In the rows, zero is written as 128.
Known rows, with every step that occurs
davet > kigopus: [133 158 139 101  65  92 127 141 190 126 146 154 113 156  79 157 138 120
 138 146 156 142 108 116 121  96 101 122]
kigopus > lunuru > ladaz > pofen > lasanof: [154 138  56 113  51  98 125 166 129 153 190 141 101 142 100 121 110 102
 103 129  95 168 135 127 114  54 133 199]
pofen > lasanof > legokop > rala: [120  86 120 135 130  75 128 114 111 148 157 166 138 142 135  57 122 116
 112 143 144 161 149  88 109 145  85 132]
vubibem > budu: [136 122 123  88  76 112 122 125 180 139 120 156 133 114 116 143 143 110
 142  98 108 171 146 122 137  86  69 131]
davet > memag: [152 164 129 112 121  93 127 130 185 103 142 136 108 124  91 160 112 114
 143 137 152 139 117  94 108 101  90 146]
legokop > lasanof > pofen > ladaz > lunuru: [145 145  65 130  91  93 114 162 203  92 173 138 149 142 125  60 115 111
 149  93 127 145 150 164 104 121  70 153]
kigopus > lunuru > ladaz > pofen: [183 143  95 107  50 109 137 167 154 118 178 149 111 152  99 141 100 101
 135 121 110 153 128 159 119  52 115 189]
legokop > budu: [122 120 162 124 111  82 121 106 179 125 145 175 127 110 103 127 120 112
 136 119 137 162 131 141 113 109  97 141]
legokop > rala > lunuru > ladaz: [123 113 128 148 104  88 157 151 152  87 162 157 149 180 100  94 123 116
 109 124 163 155 147 134 120  66  91 166]
kigopus > lunuru > rala: [161 145 109  89  83  89 132 157 121 104 167 135 155 168 112 143 111  98
 118 123 115 164 135 136 129  55 112 168]
kigopus > lunuru > ladaz > pofen > lasanof > legokop > budu > vubibem: [161 122 104 141  85  75 125 125 125 160 182 168 125  93 124 103  63 120
 124 126 119 154 168 149 112  64 122 207]
dapuz > pofen > lasanof > legokop > rala > lunuru: [146 110  87 154 163  67 152 117 162 147 171 169 162 152 119  35 119 120
 130 123 148 135 171 109  89 113  61 160]
legokop > lasanof > pofen: [168 147 109 139 116 108 113 164 178  85 156 139 136 148 123  85 121 121
 160 120 145 133 124 155  83 147  79 123]
legokop > rala > lunuru > ladaz > pofen: [159 120 118 161  76 107 138 150 169 106 168 169 125 182  92  98 121 110
 132 109 149 157 153 170 101  56  98 177]
lasanof > pofen > ladaz > lunuru > kigopus: [130 110  50  71  64 119 145 174 164 122 144 120 168 163 118  89 124 132
 143  98 156 146 169 138 126  73  75 175]
lasanof > pofen > ladaz > legokop > rala > lunuru: [155  76 105 123  77 131 166 145 185  95 143 169 169 154 121  64 101 123
 120  71 141 147 164 169 108 105  67 173]
lasanof > pofen > ladaz > lunuru: [149 124  60  89  78 119 141 161 187 110 156 131 150 148 129  97 112 117
 138  77 131 144 161 155 129  98  67 161]
pofen > ladaz > legokop: [114  93 101  81  68 106 157 127 145 151 143 153 137  99 109 126 135 155
 101 132 123 159 131 114 117 101 106 172]
pofen > ladaz: [ 81 113  90  96  84  77 148 135 144 119 161 145 134 120 111 119 128 150
 104 134 124 140 144 107 140 108 105 159]
dapuz > pofen > lasanof > legokop: [134 124  62 102 156  77 150 125 125 183 163 135 142 109 118  83 133 149
 135 161 142 137 148  84  88 126  70 151]
ladaz > pofen > lasanof > legokop: [162 114  77 105  99 107 119 125 147 196 151 151 101 131 108  86 126 137
 122 118 119 158 153 118 110 124  99 138]
dapuz > pofen: [156 147 100 118 129  92 142 131 152 129 162 146 146 121 117 132 143 137
 161 159 140 120 128 123  76 100  79 156]
lunuru > memag: [125 124 104 118 105  97 143 138 124 114 126 128 118 141 110 175 126 145
 112 160 143 162 117 129  92 100  87 154]
budu > legokop > lasanof > pofen > ladaz > lunuru > rala: [138 169  85 101  89 110 117 158 144  77 181 137 177 145 133  80 137 131
 142  97 149 172 162 148  93 101  98 181]
rala > lunuru > ladaz > pofen > lasanof > legokop > budu: [125 107  81 118 112  84 148 128 186 192 158 158 108 122  60  69  97 130
 104  89 141 195 173 145 125  74  96 176]
budu > legokop > lasanof > pofen: [175 164 147 131 110 133 111 146 170  68 161 164 142 140 145  91 132 134
 154 114 149 131 128 144  83 159  98 143]
budu > legokop > rala > lunuru: [159 132 192 153 100 120 130 106 181  74 158 204 158 175 136  95 135 113
 112  90 145 137 154 137 117 108 108 164]
budu > legokop > lasanof > pofen > ladaz: [115 148 114 118  93 107 128 146 159  67 177 163 152 118 136  78 125 152
 132 116 140 133 142 130 105 160 101 166]
lasanof > pofen: [172 127 102  98 105 132 139 158 159 104 138 132 140 154 129 121 115 129
 148 104 143 131 137 146 107 123  73 127]

Rows
[134  63  95 102  67 129 170 159 165 107 135 162 185 169 110  55 113 135
 122  90 167 149 173 154 104  82  77 193] | lasanof > pofen > ladaz > legokop > rala > lunuru > kigopus
[138  70 113 113  75 125 152 141 135  99 144 166 164 125 137  82 108 128
 140 114 145 153 141 147  87 127  71 166] | lasanof > pofen > ladaz > legokop > rala
[165 151  97  93  93 106 119 145 141 135 151 124 151 169 111 138 147 110
 132 114 139 178 146 138 105  48  97 153] | ladaz > lunuru > rala
[124 106  87  96 128  89 139 127 130 177 147 137 124 129 117  84 128 143
  98 134 135 156 146  82 130 133  95 130] | pofen > lasanof > legokop
[124  81 118  83  85 117 157 126 176 130 133 165 149  80 104 106 100 135
 138  92 139 175 144 163 100 119  77 171] | lasanof > pofen > ladaz > legokop > budu
[157 118 125 157 107  87 100  88 146 182 158 180 118  84 129  97  99 142
 138 122 126 141 173 149  92 115 115 160] | ladaz > pofen > lasanof > legokop > budu > vubibem
[129 116  99 144 106  80 127 116 109 180 165 155 118  79 115 105  97 158
 129 148 150 159 169 134  93  81 117 181] | lunuru > ladaz > pofen > lasanof > legokop > budu > vubibem
[110  74 135 123  73  96 145 113 127 120 151 180 148 116 128  96 129 128
 114 140 134 164 132 123  97 114  99 171] | pofen > ladaz > legokop > rala
[104  91  90 134 131  73 166 144 127 139 164 146 147 166 102  45 113 129
  82 127 165 173 166  94 132  91  86 161] | pofen > lasanof > legokop > rala > lunuru > ladaz
[164 121  56  92  76  95 142 160 129 174 177 138 105 138 102  91  90 114
 107 122 113 168 149 119 132  78 108 182] | kigopus > lunuru > ladaz > pofen > lasanof > legokop
[139 159 167 118  84 111  94 112 189 103 141 188 138  98 132 112 159 116
 146 104 115 169 138 120 112 127  94 147] | vubibem > budu > legokop > lasanof
[135 128 112 154 166  56 130  92 123 167 166 165 158  62 140  93 107 155
 150 163 150 121 166 110  71 114  87 172] | dapuz > pofen > lasanof > legokop > budu > vubibem
[122 109 134 147 136  69 120  92 126 162 153 166 140  82 142  95  98 147
 114 138 143 141 166 114 111 122 108 151] | pofen > lasanof > legokop > budu > vubibem
[142 138 162  79  72 136 120 105 174 123 124 181 139 103 137 149 153 124
 135  91 113 168 151 110 137 100  89 153] | vubibem > budu > legokop
[170 124  92 113 103 134 148 185 144 113 143 124 140 117 105  96 125 142
 150 144 164 166 110 149  61 111  81 159] | lunuru > ladaz > legokop > lasanof > pofen
[156 116 152 144 101 113 160 120 167 128 137 166 155  94 104 139 106 153
 109 116 157 151 152 168 100  41 114 202] | rala > lunuru > ladaz > legokop > budu > vubibem
[138 123 108 101  89 108 147 150 185 131 136 144 152 185  90 106 141 135
 108 110 154 136 157 129 136  62 105 163] | rala > lunuru > kigopus
[113 111  67  85  87 109 156 163 148 100 157 130 148 132 120 105 109 148
 129 108 136 133 152 134 129 123  78 151] | lasanof > pofen > ladaz
[158 130 108  94  79 116 120 143 170 145 139 140 147 170 116 115 152 115
 139 121 150 151 143 127 112  60  96 164] | ladaz > lunuru > kigopus
[133 102 162 105 138  81 140 102 180 144 129 172 134 110 104  99 100 122
 137 112 152 165 144 133 128 134  72 128] | lasanof > legokop > budu
[170 102 117 142 103 105 154 143 171 128 154 167 132 179  93  67  99 122
 136 103 162 159 167 162 118  79  72 159] | lasanof > legokop > rala > lunuru > ladaz > pofen
[143 128 170 159 104 113 143 108 149  60 139 185 146 176 132 136 126 127
  97 121 154 157 143 143  91 101  93 188] | budu > legokop > rala > lunuru > memag
[107 131  73 128 100  81 130 165 166  83 172 136 145 129 117  71 114 140
 138 120 138 135 141 142 105 149  84 144] | legokop > lasanof > pofen > ladaz
[130 162  83  79  63 117 106 151 171  93 154 143 179 119 132  89 143 114
 159  63 125 205 181 151 113  78  66 179] | vubibem > budu > legokop > lasanof > pofen > ladaz > lunuru > rala
[145 117  44 105 101 107 157 155 162 189 159 130 109 155  74  74 114 149
  92 103 138 171 171 126 135  73 100 169] | rala > lunuru > ladaz > pofen > lasanof > legokop
[132 111  52  95  99 102 144 151 113 195 161 126 102 125  92  93 122 153
 114 145 143 175 151 103 113  93 103 159] | lunuru > ladaz > pofen > lasanof > legokop
[118 127  82 101  74  89 133 131 180 128 163 146 137 136 116 109 130 120
 115 102 117 153 152 128 139  82  93 166] | pofen > ladaz > lunuru
[137 102 142 106 101 114 173 128 196 149 131 162 136 111  66 121 117 130
 103  99 154 190 136 157 110  52  98 188] | rala > lunuru > ladaz > legokop > budu
[178 117 116  82  64 124 166 162 136 132 153 144 136 126 107 143 106 114
 108 133 122 165 111 132 117  53 109 196] | kigopus > lunuru > ladaz > legokop
[159 113 103  94  90 133 180 155 170 145 133 135 139 143  81 127 133 147
  94 113 151 168 134 136 119  50 101 180] | rala > lunuru > ladaz > legokop
[129 126 117 132  46 128 117 120 164 140 158 197 128 133 111  89 149 107
 115  75 113 202 181 128 113  52 106 203] | vubibem > budu > legokop > rala > lunuru > ladaz > pofen > lasanof
[142  95 127 122  82 119 147 119 149 114 136 168 166  65 142 121  86 159
 141 108 143 135 160 173  88 105  95 186] | lasanof > pofen > ladaz > legokop > budu > vubibem
[107 100 113 101 110  75 158 100 170 155 155 179 151  47  95 116 126 145
 149 143 135 163 133 136  69  97  80 199] | dapuz > pofen > ladaz > legokop > budu
[155 132 109 136 104 109 151 160 188 129 152 142 135 137  77  88 137 141
 101 126 150 169 121 147  95  74 105 174] | rala > lunuru > ladaz > legokop > lasanof
